Every row comes from one small tree of marks. The marks that hang from a mark follow it in brackets, in the order of their numbers. Every link used is in the known rows. Which tree was each row made from?
(in the rows, 100 means zero)
Known rows:
K_148[K_312[K_189] K_683[K_458 K_510]]: 72,151,105,79,54,105,122,74,89,117,72,145,69,136,134,50,107,100,109,105,81,128,93,93,139,82,73,66,90,109,90,87,103,63,76,79,104,73
K_458[K_189[K_312[K_148]]]: 88,115,102,82,90,123,79,91,97,96,143,76,83,97,117,87,83,135,105,128,119,81,96,107,123,93,99,98,129,101,105,102,91,63,109,75,79,82
K_683[K_458[K_23 K_189 K_322] K_510]: 75,156,105,61,18,109,115,74,89,79,96,103,44,103,98,49,75,125,106,77,86,116,146,110,137,54,62,62,80,66,124,107,76,76,90,98,106,92
K_246[K_355]: 102,86,93,112,124,105,91,98,81,113,98,92,95,98,105,103,95,76,106,91,76,103,95,96,114,122,72,120,97,108,98,121,98,103,108,84,89,110
K_148[K_322[K_458] K_683]: 116,134,128,77,83,77,109,81,98,123,59,125,100,75,148,64,97,75,113,88,95,106,98,104,144,131,118,81,89,85,97,93,111,76,66,121,102,83
K_312[K_148[K_322[K_458 K_510]] K_189]: 136,136,128,98,85,121,84,96,107,115,117,100,96,57,136,92,88,92,129,112,109,110,92,105,151,124,91,96,103,94,61,121,93,50,66,79,82,83
K_322[K_458[K_23 K_683[K_510]]]: 102,126,131,84,46,89,113,99,105,111,107,103,89,114,122,55,124,93,116,64,101,127,118,105,120,85,89,75,79,94,92,112,105,87,91,101,123,112
K_312[K_189]: 109,114,109,102,93,124,112,87,95,106,103,107,108,96,95,112,100,92,104,96,103,104,93,106,112,99,96,92,116,105,80,110,109,71,92,59,91,92
K_148[K_312 K_322[K_510] K_683]: 89,134,93,85,99,87,105,96,101,148,71,139,83,88,164,55,94,104,114,128,92,105,105,84,145,128,81,100,60,83,84,88,123,87,66,121,123,78
K_683[K_458[K_23] K_510[K_246]]: 92,128,102,87,44,92,114,108,89,108,81,131,55,112,94,46,95,90,115,74,75,109,129,104,116,48,93,59,68,80,110,103,73,100,87,96,109,94
K_148[K_312]: 77,108,94,85,96,102,107,103,108,112,110,109,90,107,122,87,97,117,102,122,104,97,98,87,95,96,81,116,81,115,96,82,108,108,96,95,118,84
K_683[K_458[K_322] K_510[K_246[K_355]]]: 116,120,106,101,46,99,129,89,73,87,72,120,52,94,91,82,85,75,106,82,62,120,131,82,132,86,75,87,65,82,108,112,72,113,87,90,71,99
K_148[K_322 K_683]: 98,132,100,91,105,81,101,84,110,124,56,129,94,80,142,75,96,89,90,98,96,105,97,98,136,124,117,84,102,79,112,79,117,74,79,117,91,81
K_23[K_458[K_683]]: 83,114,94,93,96,86,109,76,135,102,99,94,117,142,96,93,100,111,92,83,112,110,101,91,92,110,84,80,95,105,90,85,108,94,86,88,73,132
K_322[K_458[K_189 K_683]]: 104,127,135,69,57,113,115,76,96,90,125,103,98,96,117,76,109,97,114,86,116,116,115,96,109,107,88,79,108,88,65,127,94,81,87,95,89,108
K_355[K_246]: 100,117,90,112,112,106,104,123,87,123,115,102,116,90,100,96,86,112,105,119,100,108,111,101,115,88,95,103,95,104,93,92,95,99,106,107,106,119
K_510[K_683[K_458[K_23 K_322]]]: 87,115,130,81,53,103,107,73,98,61,107,110,84,116,103,72,78,105,101,53,141,100,106,96,118,99,73,66,88,95,105,104,110,105,91,81,94,89
K_510[K_246 K_683[K_458[K_189[K_312]]]]: 97,103,129,76,61,125,122,80,79,66,122,138,82,102,99,68,74,91,113,83,132,79,110,90,104,98,108,62,107,90,77,112,89,106,92,58,62,75
K_510[K_246 K_683[K_458[K_322]]]: 119,104,129,90,61,109,136,76,92,61,98,137,88,96,98,95,75,77,101,69,137,95,112,81,103,104,97,69,80,88,85,108,96,125,83,69,61,78
K_189[K_312[K_148[K_322[K_458[K_683]]]]]: 97,111,130,106,73,91,70,106,114,100,129,77,89,97,131,82,108,126,100,110,127,90,83,86,137,123,119,106,116,120,106,77,110,68,98,97,77,97
K_683[K_458[K_189 K_322] K_510[K_246]]: 104,146,106,68,25,115,141,74,82,74,86,126,46,85,93,71,74,102,104,98,78,116,147,92,126,65,86,67,80,61,102,112,61,96,82,89,72,83
K_189[K_312[K_148[K_322 K_683[K_510]]]]: 94,121,103,106,89,86,73,103,111,114,100,89,78,105,140,72,102,123,96,124,101,98,82,96,154,114,124,95,117,108,132,68,110,57,103,97,80,80
K_312[K_148]: 113,110,97,103,115,100,74,101,125,99,119,86,94,97,121,108,94,111,95,118,118,106,81,100,109,97,96,97,111,107,109,99,87,79,99,95,78,87
K_148[K_683[K_458[K_23]]]: 92,125,110,94,79,80,92,81,92,123,74,119,88,134,120,56,97,93,102,66,106,103,88,107,128,75,82,53,86,96,110,103,106,78,82,107,114,98
K_23[K_458]: 92,106,88,86,105,87,105,83,119,107,94,88,115,124,92,94,80,105,110,94,97,92,101,107,96,104,90,90,83,106,97,87,97,103,84,90,86,118
K_458[K_189[K_312[K_148]] K_322]: 107,127,108,83,70,122,100,73,101,83,139,63,79,84,118,107,67,142,92,124,131,84,108,99,137,99,85,106,108,92,119,100,102,69,102,70,73,78
K_23[K_458[K_189 K_683[K_510]]]: 69,142,83,66,78,105,120,64,129,92,105,104,93,131,100,72,95,121,98,96,92,124,126,101,102,97,80,70,105,79,92,94,89,73,87,80,68,121
K_683[K_458[K_322[K_510]]]: 109,111,121,103,46,101,103,89,76,80,93,95,78,104,86,87,87,109,109,84,100,102,116,83,131,97,63,83,66,90,82,120,90,110,78,119,95,117
K_510[K_246[K_355] K_683[K_458]]: 109,87,122,99,91,114,116,88,75,78,101,141,85,101,103,83,79,53,116,64,109,95,100,82,107,117,85,80,91,97,75,125,87,123,92,59,55,89
K_510[K_246]: 129,97,96,103,104,101,124,107,100,116,94,123,99,83,101,108,92,75,105,102,102,90,110,95,91,90,116,94,79,89,90,107,93,117,88,82,90,89
K_189[K_312]: 88,84,110,111,83,97,89,111,85,103,118,78,97,118,97,91,103,121,104,108,107,76,89,97,116,104,116,110,107,123,108,85,115,93,113,89,101,104
K_510[K_246[K_355] K_683[K_458[K_23]]]: 104,91,119,95,89,111,114,91,80,95,104,138,81,104,107,70,73,56,118,50,115,92,104,92,110,100,75,74,76,94,85,128,96,119,91,51,77,87
K_312[K_148[K_683[K_510[K_246]]] K_189]: 138,142,95,108,106,113,111,80,117,128,90,124,92,99,139,101,99,79,103,116,102,129,81,109,140,88,104,66,115,92,96,107,97,44,83,46,65,65
K_510[K_246[K_355] K_683[K_458[K_322]]]: 120,93,125,99,79,113,130,74,78,72,97,132,82,92,102,94,70,57,107,61,117,97,108,79,114,122,75,86,77,94,83,125,97,129,89,56,52,85
K_458[K_189 K_322 K_683]: 99,143,105,82,62,122,129,53,115,74,119,97,87,94,112,108,94,125,69,94,136,123,126,85,112,102,70,86,108,68,96,112,114,77,94,82,69,102

Write each row's tree:
125,94,140,81,62,107,109,102,73,109,126,106,100,100,121,50,92,80,161,64,114,103,113,112,132,113,70,78,50,89,53,148,106,112,80,94,141,102 -> K_322[K_458[K_23] K_510[K_683]]
86,151,89,73,66,117,128,87,117,119,116,130,68,104,122,57,103,111,91,86,106,126,143,107,108,54,84,60,94,54,103,116,98,68,99,68,99,92 -> K_458[K_23 K_189 K_683[K_510[K_246]]]
100,121,110,78,60,121,117,72,84,84,127,72,82,88,104,103,71,134,96,112,121,81,121,100,130,99,87,107,100,88,115,102,111,83,103,74,86,87 -> K_458[K_189[K_312] K_322]
121,117,134,79,52,122,114,88,76,104,130,104,96,96,116,66,114,96,138,94,103,120,126,95,127,115,67,78,79,76,34,157,92,90,76,106,105,122 -> K_322[K_458[K_189 K_683] K_510]
97,145,99,101,50,90,125,82,128,102,98,99,75,117,115,82,109,123,71,70,115,137,131,93,125,77,70,79,73,74,129,94,127,87,104,89,110,107 -> K_458[K_23 K_322 K_683[K_510]]
124,136,106,109,104,124,78,98,117,115,114,103,93,62,129,101,87,105,110,122,109,110,89,102,146,120,88,96,111,90,74,110,98,48,73,75,74,81 -> K_312[K_148[K_322[K_510]] K_189]
104,113,95,116,87,101,123,98,107,106,92,128,82,110,109,89,126,80,89,93,83,140,117,80,105,105,93,91,99,83,93,107,100,99,107,81,71,112 -> K_458[K_683[K_510[K_246[K_355]]]]
100,126,136,84,66,89,103,93,112,97,93,114,96,70,126,74,108,94,101,83,106,112,113,89,121,132,114,97,99,89,85,93,107,86,78,120,91,104 -> K_148[K_322[K_458[K_683]]]
106,101,106,116,103,90,72,99,103,117,119,77,95,125,131,90,102,119,97,119,121,86,66,99,138,104,113,95,114,125,119,83,115,69,108,86,84,87 -> K_189[K_312[K_148[K_683]]]
71,120,111,90,70,122,98,82,99,90,140,93,89,120,108,83,112,133,83,106,127,102,106,89,111,100,96,87,131,95,90,102,115,66,112,77,75,110 -> K_458[K_189[K_312] K_683]
99,110,103,101,63,98,112,104,73,97,76,130,56,104,91,66,98,71,116,85,51,117,122,88,121,82,88,81,80,89,96,114,62,107,92,92,77,103 -> K_683[K_458 K_510[K_246[K_355]]]
104,108,137,65,54,114,107,89,71,97,130,83,94,90,111,71,92,105,134,98,104,84,109,110,124,105,102,96,101,105,78,120,91,84,93,87,106,97 -> K_322[K_458[K_189[K_312]]]
159,87,128,96,70,103,128,115,65,126,105,114,102,75,112,80,100,61,158,97,87,98,119,98,122,109,92,93,41,85,39,151,85,127,68,103,120,108 -> K_322[K_458 K_510[K_246]]
95,126,132,63,60,105,99,92,88,99,108,98,85,56,125,64,84,105,120,102,100,82,116,104,134,126,117,106,103,89,91,95,95,75,82,107,98,89 -> K_148[K_322[K_458[K_189[K_312]]]]
91,134,89,87,80,126,129,80,100,101,109,129,71,96,115,79,110,90,90,102,85,135,133,89,110,95,84,81,112,62,87,123,87,78,104,66,62,100 -> K_458[K_189 K_683[K_510[K_246[K_355]]]]
74,118,99,72,76,117,90,96,89,124,139,79,79,105,112,63,77,135,111,95,116,70,114,122,124,67,87,89,100,90,116,106,111,68,107,71,125,88 -> K_458[K_23 K_189[K_312]]
115,103,84,104,97,103,125,109,87,115,82,125,74,88,106,88,100,67,114,103,51,121,122,96,115,96,100,104,81,82,104,112,79,109,103,76,86,92 -> K_683[K_510[K_246[K_355]]]
99,117,135,60,53,107,101,93,77,118,134,80,90,95,120,55,84,109,137,82,113,78,112,122,129,83,92,88,86,101,91,120,101,79,91,82,131,94 -> K_322[K_458[K_23 K_189[K_312]]]
73,144,95,77,67,121,117,76,111,82,113,118,75,110,111,71,116,121,86,105,96,140,131,95,107,91,89,74,128,66,93,110,92,64,107,86,75,103 -> K_458[K_189 K_683[K_510]]
78,125,87,92,82,86,116,78,134,98,92,102,103,142,97,80,107,113,96,89,91,127,111,93,100,103,89,76,92,96,98,82,99,91,90,91,72,129 -> K_23[K_458[K_683[K_510]]]
79,129,126,63,50,120,112,60,95,57,120,114,76,107,105,65,64,112,103,60,142,96,118,102,117,91,68,61,97,82,101,112,101,92,91,73,87,80 -> K_510[K_683[K_458[K_23 K_189 K_322]]]
106,143,88,86,86,107,149,81,99,146,71,154,84,112,147,74,102,82,109,122,83,125,100,97,129,86,93,78,80,97,91,90,114,75,78,53,106,60 -> K_148[K_312[K_189] K_683[K_510[K_246]]]
136,74,103,116,112,119,117,106,69,111,110,129,95,88,110,89,88,58,136,93,95,103,110,88,119,132,74,99,63,81,54,151,100,128,92,69,87,100 -> K_322[K_510[K_246[K_355] K_683]]
90,127,100,77,54,119,117,89,67,92,89,132,47,93,93,55,85,79,120,94,54,115,135,94,122,75,77,76,92,71,91,126,51,91,91,83,69,94 -> K_683[K_458[K_189] K_510[K_246[K_355]]]
90,142,95,70,75,104,129,47,132,86,109,86,105,119,101,99,75,126,85,89,124,111,122,93,108,106,65,78,90,81,95,98,106,85,80,75,61,119 -> K_23[K_458[K_189 K_322 K_683]]
84,133,101,77,64,103,119,54,121,88,120,72,103,131,102,92,77,138,87,94,129,95,117,92,116,110,75,85,93,96,101,86,117,80,89,69,62,121 -> K_23[K_458[K_189[K_312] K_322 K_683]]
98,120,105,94,46,96,120,104,85,88,77,135,60,106,87,64,102,86,111,94,66,116,124,90,112,70,105,68,83,84,98,101,62,104,87,102,82,97 -> K_683[K_458 K_510[K_246]]
153,87,131,114,77,106,123,108,68,131,111,114,100,91,119,80,117,50,144,83,88,120,116,81,128,128,68,97,49,87,31,163,97,121,74,92,96,128 -> K_322[K_458[K_683] K_510[K_246[K_355]]]
85,143,116,66,42,110,104,70,90,86,108,94,66,100,98,67,64,123,98,69,120,91,127,105,125,62,56,68,81,77,111,113,89,83,84,96,105,95 -> K_683[K_458[K_23 K_189 K_322]]
102,136,105,89,98,100,73,73,112,100,104,103,81,113,135,78,89,107,96,107,120,110,79,102,131,86,85,62,119,95,104,106,80,57,83,99,68,81 -> K_312[K_148[K_683[K_458[K_189]]]]
83,155,101,77,97,102,116,74,112,141,70,146,92,85,160,72,90,100,97,116,104,105,90,93,140,120,94,94,94,98,94,70,131,55,66,79,105,59 -> K_148[K_312[K_189] K_322 K_683]
123,80,114,111,90,118,110,102,61,98,106,133,84,101,102,75,85,61,139,81,93,102,111,82,124,123,67,84,63,85,49,151,89,127,85,78,81,107 -> K_322[K_510[K_246[K_355] K_683[K_458]]]
94,135,92,92,68,85,131,65,136,87,88,91,99,134,97,97,94,119,86,84,101,129,122,86,112,109,79,84,78,90,109,81,107,97,86,86,69,125 -> K_23[K_458[K_322 K_683[K_510]]]
155,97,133,104,62,101,129,108,81,123,111,120,103,93,116,79,120,67,139,88,103,118,119,84,117,114,88,83,50,81,33,151,97,120,70,102,105,122 -> K_322[K_458[K_683] K_510[K_246]]
83,152,89,65,60,105,135,48,132,82,101,91,90,122,102,87,81,128,90,94,103,126,135,95,115,102,68,76,90,73,103,90,97,80,85,75,62,117 -> K_23[K_458[K_189 K_322 K_683[K_510]]]
151,94,97,117,93,107,129,95,76,117,94,97,90,73,105,117,78,77,115,99,92,104,123,86,132,117,63,114,42,76,82,138,106,127,86,85,94,105 -> K_458[K_322[K_510[K_246[K_355]]]]
90,108,116,81,65,123,96,91,75,86,124,117,79,110,103,49,84,106,134,80,113,101,117,103,127,100,58,65,80,75,61,141,94,99,87,94,108,101 -> K_322[K_510[K_683[K_458[K_23 K_189]]]]
119,147,117,72,99,95,83,76,120,114,96,107,87,69,162,74,83,96,108,112,115,108,88,107,146,117,105,80,111,83,102,101,90,52,70,105,76,68 -> K_312[K_148[K_322[K_458[K_189]] K_683]]
136,121,104,116,68,98,131,94,113,128,109,105,91,101,116,94,99,103,90,72,133,117,131,86,125,85,59,82,37,66,87,127,133,110,83,86,115,115 -> K_458[K_23 K_322[K_510[K_246]] K_683]
87,94,125,92,57,125,92,93,63,75,130,111,81,117,98,56,91,111,134,95,112,93,108,94,130,118,75,76,94,92,57,132,96,100,95,92,93,105 -> K_322[K_510[K_683[K_458[K_189[K_312]]]]]
75,142,104,77,86,116,111,95,116,118,97,129,88,68,135,83,85,113,99,122,102,95,104,88,120,118,93,118,96,103,90,71,118,71,76,81,104,69 -> K_148[K_312[K_189] K_322]
84,135,109,82,65,84,117,67,96,111,76,121,78,127,138,70,88,110,93,100,115,106,91,79,130,93,64,80,66,109,104,83,113,96,73,106,106,80 -> K_148[K_312 K_683[K_458[K_322]]]
91,139,92,79,70,124,133,81,111,92,109,135,73,98,111,77,112,105,88,106,96,135,137,91,102,83,99,70,114,60,89,112,87,76,100,75,68,95 -> K_458[K_189 K_683[K_510[K_246]]]
63,135,110,77,37,115,82,92,83,70,115,97,46,116,98,47,95,134,111,113,81,109,114,100,138,72,91,70,120,95,110,98,60,62,103,97,73,92 -> K_683[K_458[K_189[K_312[K_148]]] K_510]
